In the rows, 100 means zero.
Known rows, with every step that occurs
r-t-s-x-q-g: 90, 115, 93, 100, 58, 103, 65, 104, 122, 120, 113, 77, 90, 119, 82, 104, 133, 112, 99, 138, 109, 101, 86, 119, 141, 121, 108, 126, 137
s-x-g-q: 86, 103, 90, 106, 78, 104, 79, 96, 111, 119, 102, 81, 84, 111, 92, 78, 116, 118, 108, 117, 118, 110, 84, 110, 126, 109, 98, 125, 145
g-q: 90, 97, 83, 87, 85, 104, 89, 88, 105, 101, 106, 101, 88, 108, 104, 84, 126, 110, 116, 110, 120, 108, 99, 98, 119, 100, 101, 105, 115
s-t-r-k-y-g-q-x: 101, 104, 83, 79, 106, 113, 67, 79, 107, 142, 135, 75, 64, 111, 107, 96, 118, 122, 118, 116, 96, 84, 89, 117, 129, 113, 95, 98, 148
y-g-q-x-s-t-r: 97, 108, 91, 90, 87, 117, 85, 85, 101, 140, 132, 77, 46, 124, 105, 119, 132, 120, 124, 118, 103, 103, 81, 121, 138, 98, 98, 86, 148
s-t-r-k-y-e: 98, 109, 93, 83, 104, 97, 73, 72, 93, 129, 120, 73, 95, 88, 103, 101, 108, 120, 120, 105, 106, 104, 115, 105, 116, 124, 107, 92, 128
k-r-s-x-g-y: 90, 103, 80, 97, 69, 86, 69, 85, 90, 140, 112, 72, 86, 116, 79, 84, 108, 120, 110, 123, 120, 119, 91, 121, 133, 126, 104, 104, 147
n-k-r-s-t: 95, 108, 67, 82, 101, 88, 76, 62, 100, 126, 114, 74, 83, 104, 89, 95, 96, 128, 117, 120, 111, 114, 127, 118, 136, 108, 110, 88, 109
x-s-t-r-k-y-e: 93, 120, 94, 77, 90, 89, 71, 80, 94, 144, 122, 67, 82, 97, 98, 113, 110, 119, 122, 114, 112, 114, 111, 104, 118, 125, 107, 82, 134
t-r-k-y-g-q: 96, 110, 77, 73, 107, 97, 62, 96, 122, 122, 122, 86, 71, 109, 107, 97, 111, 118, 105, 119, 103, 106, 98, 105, 117, 122, 105, 91, 131
n-k-r-t: 90, 111, 66, 73, 103, 87, 76, 68, 95, 100, 117, 83, 90, 103, 88, 105, 98, 120, 107, 128, 99, 114, 127, 127, 131, 102, 101, 95, 108
q-x-g-y-e: 108, 89, 104, 98, 76, 110, 89, 83, 53, 115, 110, 72, 94, 99, 96, 103, 128, 104, 126, 100, 117, 109, 78, 121, 118, 109, 102, 106, 139
r-k-y: 90, 113, 73, 75, 81, 88, 77, 87, 101, 117, 109, 83, 106, 96, 88, 80, 107, 111, 115, 118, 118, 106, 112, 103, 114, 120, 101, 107, 112
e-y-g-q: 90, 99, 83, 74, 119, 108, 84, 93, 89, 104, 99, 98, 79, 108, 108, 90, 127, 112, 113, 125, 123, 111, 85, 113, 125, 107, 92, 103, 118
t-s-x-q-g: 89, 116, 94, 114, 65, 102, 68, 116, 117, 120, 107, 88, 89, 117, 81, 99, 133, 108, 115, 125, 120, 98, 80, 110, 137, 122, 111, 121, 135
q-x-s-t-r-k-y: 93, 124, 79, 76, 67, 94, 72, 82, 96, 149, 133, 71, 77, 112, 87, 110, 118, 117, 127, 118, 107, 94, 98, 113, 131, 112, 101, 91, 140
q-g: 97, 110, 80, 96, 84, 102, 95, 99, 99, 108, 105, 96, 104, 115, 94, 98, 113, 107, 117, 109, 120, 108, 105, 120, 123, 115, 111, 106, 112
n-k-y-g-q-x: 102, 95, 79, 69, 107, 103, 76, 81, 92, 126, 122, 85, 71, 99, 97, 92, 123, 116, 114, 121, 110, 92, 92, 116, 137, 106, 84, 102, 134
s-t-r-k-y: 90, 119, 73, 82, 91, 93, 70, 76, 111, 127, 122, 78, 93, 98, 95, 98, 102, 123, 120, 114, 108, 94, 115, 110, 126, 120, 108, 97, 126
n-k-r: 89, 114, 65, 86, 111, 87, 78, 78, 92, 99, 109, 94, 86, 101, 88, 100, 96, 118, 121, 113, 110, 112, 120, 120, 127, 103, 104, 89, 106
e-y-g-q-x: 98, 94, 87, 71, 110, 117, 89, 90, 76, 112, 108, 95, 74, 114, 102, 91, 139, 108, 117, 117, 116, 101, 74, 117, 128, 98, 85, 104, 127
k-y-g-q-x-s: 97, 102, 91, 70, 77, 102, 90, 97, 91, 142, 129, 84, 64, 114, 94, 88, 137, 110, 120, 132, 119, 104, 80, 111, 131, 109, 76, 99, 144
x-s-t-r: 86, 123, 83, 95, 72, 96, 87, 82, 104, 125, 119, 82, 77, 113, 94, 118, 114, 122, 123, 116, 114, 113, 106, 114, 136, 103, 112, 84, 128
t-s-x-g-y: 89, 102, 88, 103, 52, 96, 69, 95, 99, 128, 106, 76, 91, 110, 85, 93, 122, 116, 121, 125, 123, 103, 81, 116, 143, 122, 119, 116, 149
t-r: 90, 115, 77, 89, 81, 94, 87, 86, 106, 101, 110, 97, 91, 107, 93, 112, 116, 114, 114, 102, 105, 112, 109, 109, 126, 103, 116, 89, 114
g-q-x-s-t-r-k-y: 92, 112, 80, 73, 78, 101, 65, 85, 105, 149, 135, 77, 62, 118, 102, 103, 126, 118, 124, 122, 110, 88, 90, 104, 130, 113, 97, 92, 144

Rows
97, 102, 96, 88, 81, 119, 94, 85, 91, 141, 126, 73, 57, 120, 103, 100, 132, 116, 125, 124, 116, 105, 81, 120, 133, 95, 88, 102, 145 -> y-g-q-x-s-t
94, 103, 92, 73, 102, 119, 88, 86, 75, 137, 116, 79, 59, 118, 105, 103, 137, 115, 127, 132, 124, 101, 72, 122, 138, 99, 81, 103, 142 -> e-y-g-q-x-s-t
94, 106, 86, 102, 85, 105, 73, 108, 86, 99, 108, 92, 94, 111, 98, 108, 129, 106, 120, 115, 137, 98, 75, 114, 124, 118, 109, 110, 123 -> x-q-g-y
99, 98, 85, 96, 62, 107, 86, 86, 71, 112, 113, 79, 93, 109, 88, 98, 124, 107, 126, 109, 120, 100, 77, 124, 128, 105, 102, 114, 138 -> q-x-g-y
90, 98, 90, 95, 52, 104, 69, 92, 129, 123, 113, 73, 80, 119, 94, 84, 126, 116, 98, 142, 101, 107, 89, 116, 139, 115, 108, 129, 146 -> r-t-s-x-g-q
95, 100, 111, 107, 92, 108, 70, 98, 73, 124, 102, 78, 96, 100, 93, 109, 137, 107, 115, 105, 134, 105, 71, 108, 125, 123, 104, 107, 148 -> s-x-q-g-y-e
91, 118, 82, 77, 98, 98, 61, 91, 121, 147, 129, 72, 56, 115, 108, 107, 110, 127, 116, 133, 111, 106, 95, 110, 127, 122, 101, 89, 144 -> x-s-t-r-k-y-g-q
105, 90, 96, 90, 98, 107, 89, 90, 64, 117, 105, 90, 104, 102, 106, 110, 125, 106, 126, 101, 130, 108, 95, 114, 121, 123, 115, 93, 126 -> q-g-y-e
100, 115, 82, 67, 84, 98, 65, 102, 109, 145, 132, 77, 54, 122, 99, 111, 127, 114, 114, 124, 102, 104, 81, 108, 124, 115, 97, 87, 143 -> t-r-k-y-g-q-x-s
86, 109, 86, 94, 59, 94, 82, 90, 112, 125, 107, 89, 96, 106, 80, 91, 128, 113, 121, 120, 114, 106, 102, 105, 141, 110, 113, 110, 130 -> t-s-x
89, 107, 91, 106, 81, 103, 68, 103, 89, 121, 105, 87, 95, 110, 85, 104, 132, 111, 117, 114, 138, 96, 71, 114, 133, 120, 104, 116, 146 -> s-x-q-g-y
96, 91, 85, 84, 80, 111, 93, 87, 91, 109, 115, 97, 82, 113, 99, 88, 138, 104, 122, 104, 112, 96, 88, 102, 123, 93, 96, 109, 122 -> g-q-x
94, 114, 86, 82, 55, 98, 98, 91, 82, 123, 114, 83, 86, 115, 81, 104, 134, 105, 127, 113, 117, 115, 92, 111, 126, 94, 95, 98, 121 -> q-x-s
91, 103, 91, 87, 71, 114, 94, 81, 90, 133, 121, 83, 68, 116, 101, 94, 138, 113, 131, 119, 122, 98, 86, 109, 132, 93, 93, 105, 136 -> g-q-x-s-t
92, 119, 75, 92, 88, 101, 71, 74, 112, 114, 112, 77, 90, 107, 99, 112, 102, 123, 119, 103, 103, 104, 114, 112, 121, 106, 124, 95, 117 -> s-t-r-k
95, 112, 85, 98, 67, 93, 53, 102, 106, 137, 112, 79, 84, 121, 86, 121, 134, 116, 101, 110, 124, 103, 74, 105, 137, 126, 123, 95, 143 -> t-r-s-x-q-g-y
90, 109, 69, 73, 93, 82, 78, 78, 94, 111, 109, 88, 101, 87, 86, 93, 106, 118, 114, 120, 122, 102, 118, 109, 133, 112, 99, 101, 113 -> n-k-y
88, 119, 91, 113, 80, 103, 77, 109, 104, 116, 102, 85, 96, 112, 81, 96, 125, 109, 110, 111, 125, 105, 82, 113, 126, 115, 98, 122, 135 -> s-x-q-g
95, 98, 87, 87, 101, 110, 88, 92, 104, 107, 108, 92, 77, 109, 107, 90, 122, 114, 111, 117, 113, 115, 94, 110, 119, 104, 99, 102, 121 -> y-g-q
93, 112, 89, 89, 62, 107, 100, 77, 82, 136, 120, 74, 83, 112, 86, 101, 128, 112, 133, 116, 121, 104, 95, 118, 133, 94, 94, 103, 130 -> q-x-s-t
99, 109, 85, 102, 62, 105, 94, 90, 86, 106, 110, 76, 93, 111, 83, 89, 117, 105, 118, 109, 107, 108, 88, 124, 122, 101, 99, 118, 128 -> q-x-g
89, 100, 88, 91, 43, 96, 65, 83, 104, 129, 114, 66, 93, 113, 83, 99, 124, 118, 106, 140, 112, 105, 88, 125, 147, 122, 115, 123, 149 -> r-t-s-x-g-y
95, 122, 85, 103, 68, 94, 63, 106, 122, 131, 109, 78, 86, 124, 82, 113, 127, 116, 97, 111, 111, 111, 86, 105, 132, 122, 118, 101, 134 -> t-r-s-x-q-g
90, 120, 77, 97, 92, 94, 48, 98, 116, 120, 122, 78, 76, 119, 80, 111, 113, 119, 104, 143, 100, 101, 97, 130, 147, 122, 110, 112, 136 -> n-k-r-t-s-x-q-g
97, 104, 81, 86, 67, 97, 93, 68, 102, 126, 108, 72, 99, 105, 93, 87, 119, 120, 112, 115, 119, 114, 115, 107, 129, 109, 111, 102, 110 -> r-s-t
102, 98, 104, 104, 98, 109, 75, 102, 69, 103, 104, 86, 96, 100, 104, 113, 133, 103, 121, 103, 134, 106, 76, 110, 113, 121, 108, 102, 126 -> x-q-g-y-e
83, 109, 80, 84, 71, 91, 78, 80, 111, 127, 124, 88, 85, 116, 78, 88, 119, 117, 110, 139, 94, 110, 111, 122, 143, 114, 101, 107, 133 -> k-r-t-s-x
94, 100, 87, 96, 59, 96, 73, 90, 121, 134, 101, 71, 85, 118, 90, 77, 121, 118, 95, 120, 117, 119, 89, 101, 126, 116, 105, 120, 140 -> r-s-x-g-q
94, 107, 91, 80, 87, 107, 81, 86, 101, 151, 142, 79, 49, 117, 103, 104, 131, 122, 124, 128, 107, 93, 82, 118, 142, 111, 86, 90, 159 -> k-y-g-q-x-s-t-r
94, 104, 74, 92, 94, 87, 58, 84, 115, 135, 107, 72, 69, 116, 89, 83, 98, 126, 101, 125, 108, 118, 102, 114, 134, 117, 104, 104, 135 -> n-k-r-s-x-g-q
94, 117, 87, 108, 84, 105, 82, 112, 103, 95, 104, 91, 96, 112, 93, 99, 122, 104, 112, 113, 123, 107, 87, 113, 118, 114, 104, 116, 114 -> x-q-g
92, 106, 81, 77, 53, 96, 85, 82, 113, 106, 116, 85, 97, 110, 91, 99, 127, 111, 109, 134, 102, 109, 113, 111, 135, 109, 114, 109, 108 -> r-t-s
92, 111, 81, 75, 110, 102, 90, 89, 79, 102, 97, 90, 94, 103, 93, 98, 117, 112, 114, 121, 121, 117, 95, 121, 127, 106, 95, 102, 114 -> e-y-g
89, 113, 79, 99, 86, 102, 88, 74, 104, 110, 116, 89, 89, 106, 98, 107, 111, 122, 121, 104, 106, 102, 112, 116, 132, 101, 112, 94, 123 -> s-t-r
98, 97, 111, 107, 78, 106, 62, 107, 87, 129, 107, 82, 88, 105, 95, 112, 145, 107, 122, 115, 130, 99, 70, 106, 134, 130, 115, 107, 145 -> t-s-x-q-g-y-e
93, 121, 85, 107, 84, 93, 70, 106, 108, 130, 113, 82, 85, 124, 78, 86, 119, 112, 103, 122, 117, 115, 88, 113, 126, 127, 98, 108, 132 -> k-r-s-x-q-g
